Each row was made from one small tree. The marks that hang from a mark follow it in brackets, in alphabetical order. Every link used is in the known rows. Write each row's tree.
Known rows
degav(mupit(sonel)): [ -8 -13   6  -7  39  -4   6  -5  10   7  -1   9 -10  -2  15  -3 -22   7
  16 -11 -13  11  -7 -13  -7   6]
pimip(sonel): [-14  -9  -6 -10   1  15   0  -5  -8  11  -2  -1   3   9   2 -10  -1   0
   0  16  16  -1  -3   6 -11   3]
fusorul(mego(guze pibe(sonel))): [  1 -21 -18  -4  -2  17  -8  -3  22  -1 -13  29 -18  -2  14 -20  19 -17
  64 -22  -2  39  13  -8  -8 -21]
degav(pibe(sonel(pimip))): [  2  -6  -1  -6  32  10  -9 -10  11   8  19 -10  -2 -17  -4   6  -3  12
  53  -3 -11  18  -5 -21 -19 -14]
pibe(degav mego sonel): [  3  -4 -36   3   2  13 -37   2  12  48  10  -1 -19 -11  -1 -29 -11  -7
  47 -20  -9  40   2 -20  -7 -20]
pibe(mego): [ -9   1 -11  10  -2   5 -15   5   9  12  -2  -5 -10  -7  -8 -13 -11  -5
  16  -3  -4  11   1   1  -4  -8]
sonel(pibe(degav)): [  4 -14  -8  -5  -9  -2 -14   6 -13  20   4   6  -3   6  -8  14   6  -2
  23 -14  -1  14   0 -18   3 -27]
guze(mego(fusorul)): [-11  10 -11  -5  -4  -3   0   8  -3  -8 -17   1  -5  -9  -7 -13  -3   4
  33 -11 -14  -9   9  17   9  -5]
pimip(sonel(pibe(degav mego(fusorul)))): [-10 -11 -27  -9 -18   8 -36   7 -13  35  -8  20 -17  10 -16 -12  -4 -14
  63  -8  10  23   0  -1  -6 -33]
mego(fusorul guze pibe(degav sonel)): [ 32  -5 -31 -19 -26  -7 -26   0  14  12  -8  48 -20   8  11 -36  19 -23
 100 -38  -9  45 -16  -8   6 -25]
degav(mupit): [ -5 -15   7   3  20  -2  10  -9   3   3   1   1 -10  -7   2   8 -20   4
   1   3 -10  -1   2  -3 -12  -3]
pibe(degav(mupit) mego(guze) sonel(pimip)): [ 13 -25 -21   1  18  12 -38  -5  21  42   6   7 -25 -19  -4  -6 -13 -10
  91 -20 -19  56 -15 -33 -17 -44]
mego(fusorul guze(luzo) pibe(sonel)): [ 17   7 -13 -16 -44 -13 -16 -13   9 -11  -9  40 -20   9  16 -45  11  -9
  97 -23  -9  34  -8 -11  -2 -26]
pibe(sonel): [  3  -3 -10  -7   8  11 -11  -7  10  12  11   0  -6  -4   9 -14   3  -1
  17  -6  -2  14   4 -11  -8  -1]
sonel(pibe): [ -3 -10   7  -5  -8   0  -3   3  -5  -3   3   1   0   7  -8  16  10   0
   9  -1   1  -1   3  -8   0 -16]
luzo(guze(mego(fusorul pibe(sonel)))): [ -9  10 -17 -32  -4   5 -16  10   4  -4  -5   5  -8  -6  -8 -29   5   3
  64 -11  -2   7   5   8  -7  -9]
pimip(sonel(pibe(degav))): [ -9 -23 -14 -15  -9  12 -14   0 -20  30   1   6   0  16  -7   4   6  -3
  23   2  14  14  -3 -12  -8 -24]
degav(mupit(mego(fusorul) sonel)): [ -7  -3  -1  -7  41 -15  -9   5  13   1 -13  31 -28  11  23 -29 -36   2
  54 -28 -24  20  -5  -7   4  19]
fusorul(mego): [-16 -11  -5  14  16  14   3   2   0   3 -10   4  -9 -10   0  10  -2  -3
   4  -4   4   7  29  -1  -5  -8]
sonel(pibe(mego(guze(luzo))) pimip): [ -3  -6   7   3 -34  -3 -32  -1  -1   1  -8   0 -10   0 -15   8   7   2
  79  -4  -5  29 -11 -29  -5 -55]
mupit(degav): [ -3   0  -7  -5   9   6 -10   8   5  13 -14  10  -4   9   5  -6   5   2
   6  -2  -3  -4   0 -18   6   6]
pimip(sonel(pibe(degav mego(guze)))): [ -9 -32 -27  -8 -21  15 -36   5  -1  37  -9  18 -12  12 -15 -10   9 -16
  59 -10   4  36 -13  -7  -6 -35]
sonel(pibe(degav mego)): [ -5 -12 -19   5 -12   2 -29  12  -3  32   3   2 -13   0 -16   3  -4  -7
  39 -16  -6  25   0 -17  -1 -36]
pibe(degav mego(guze)): [  8 -12 -28   8 -13   0 -31   8  12  30  -9  17 -16  -4  -9 -16   0 -16
  51 -25 -11  38 -13  -6   5 -23]
pimip(sonel(pibe(degav(mupit) mego))): [-23 -34 -18  -4   9  14 -19  -3  -8  44   1   1 -19   3 -14  -1 -25  -4
  39   3   0  24  -1 -14 -23 -35]

Write each row's tree
[-10 -32   0  -5  19  -2 -20   1  24  11  -9  23 -22   1  -1  -1 -10  -6
  61 -25 -23  32 -15 -15  -6 -20] -> degav(mupit(sonel(pibe(mego(guze)))))
[-17  -9 -14  16 -11  -8 -10 -12  12   7  -4   8 -18 -11 -15 -22 -18   9
  58 -13 -27  25  -5  -8 -10 -17] -> degav(pibe(mego(guze(luzo))))
[  9   6  -2  -1 -35 -19 -10  -8  -3 -13 -15  32 -14   4   2 -16   4  -3
  55 -13 -10  14  -2  -2   8 -15] -> mego(fusorul guze(luzo))
[  4  -1  -1  -6 -44 -14   1  -8   0 -16 -14  22  -7  13  10 -30   8  -2
  55 -10  -5  22 -15  -9   1 -22] -> mego(guze(luzo) pibe)
[  9   0 -16   5 -19  -6 -28   5  18   1 -17  32 -20  -3 -10 -18   4 -20
  61 -20 -11  21  -7  14   7 -12] -> pibe(mego(fusorul guze))
[  6   3   6   1 -41 -11 -37   1  -2  -6 -13  20 -19   1 -17   4   8  -5
 104 -11  -6  28  -8 -20   0 -56] -> sonel(pibe(mego(fusorul guze(luzo))) pimip)
[-11  18 -20 -17 -32  -5  -6  -6  -3  -7 -12   5 -14  -3  12 -54  -6  10
  84 -17 -17  15   8  -6  -4 -26] -> guze(luzo mego(fusorul pibe(sonel)))
[ 12 -18 -10  -1 -17   3 -43  12   3  23  -5   9 -10  -2 -20  16  14 -14
  83 -20  -5  42 -19 -25   1 -56] -> sonel(pibe(degav mego(guze)) pimip)
[-12 -14 -20   7  38  -1 -12 -15  26  18  12  15 -35 -26 -11 -18 -37   1
  69 -17 -33  22  10  -3 -26 -10] -> degav(mupit pibe(mego(fusorul) sonel))
[ -1  11  -9  -9  21 -12 -21  14  11  -1 -15  31 -19  17  22 -36 -16  -2
  53 -30 -13  21  -7  -3  15  23] -> mupit(mego(fusorul) sonel)
[  7   4 -29  10 -41 -15 -36   0  -1  23 -16  32 -27  -3  -8 -30  -9 -11
  85 -27 -16  40  -5 -11   7 -33] -> pibe(degav mego(fusorul guze(luzo)))
[ -8   1 -16  13 -18 -17 -16 -10  11  -1 -10  27 -26 -11 -16 -25 -15   2
  84 -21 -28  24  -2   1  -4 -19] -> degav(pibe(mego(fusorul guze(luzo))))
[ -6   4  -6 -15  13  -8  -8  15  13  -4 -15  19 -12  26  30 -49 -13   0
  52 -26 -10  28 -21 -11   9  16] -> mupit(mego(pibe) sonel)
[  5 -14 -19   3  28  14 -33  -4  12  47  14  -9 -23 -22  -3  -4 -26  -1
  71 -10 -13  45  -6 -37 -23 -42] -> pibe(degav(mupit) mego sonel(pimip))
[ -7  -4 -13   4  29  14 -25  -5  20  20  18 -16 -12 -24 -13  -6 -14   8
  69  -6 -16  29  -4 -21 -24 -22] -> degav(pibe(mego sonel(pimip)))
[-25  -5 -15 -12   4 -11   8  -2  -9  18 -15  -1 -14  -2  20 -44 -35  23
  74 -27 -28  29  -9 -28  -4 -27] -> guze(luzo mego(pibe(degav(mupit(sonel)))))
[ -3 -15 -19   7 -41  -7 -34   1  -5  27  -7  14 -19   4 -13 -11   0  -4
  69 -21 -14  41  -4 -26   1 -48] -> sonel(pibe(degav mego(guze(luzo))))
[-13  12  -6 -26 -12  -5  -4  16  -6 -16 -16   6  -2  -1 -16 -15   2   3
  47  -5   2  -7   0  18   0  -7] -> luzo(guze(mego(fusorul pibe)))
[ -5  22  -8 -19 -28  -1 -12  -3  -7 -10 -10  -5  -9  -7   8 -37  -2  13
 108 -11 -10  20  -1 -18  -7 -43] -> guze(luzo mego(fusorul pibe(sonel(pimip))))
[ 19   5 -17  -9 -53 -25 -14  -3  -9   0 -19  45 -17  14   6 -33   6 -10
  94 -29  -9  35 -16 -10  10 -34] -> mego(fusorul guze(luzo) pibe(degav))
[ 18 -20   1 -19  18  -9 -11   2  11  11 -11  31 -11   6  16  -5  -3  -6
  99 -30 -11  49 -39 -31  -2 -35] -> mego(guze pibe(degav(mupit(sonel(pimip)))))
[  7 -16 -13  -5  40   7 -25   1   5  37  11  -2 -23  -3  15 -15 -30   4
  67 -17 -17  45  -6 -41 -14 -18] -> pibe(degav(mupit(mego)) sonel(pimip))
[  2 -10 -22  13 -18 -18 -25  -9   2  26 -13  33 -36 -10  -7 -23 -30  -7
  86 -25 -26  40  -3 -15  -4 -37] -> pibe(degav(mupit) mego(fusorul guze(luzo)))
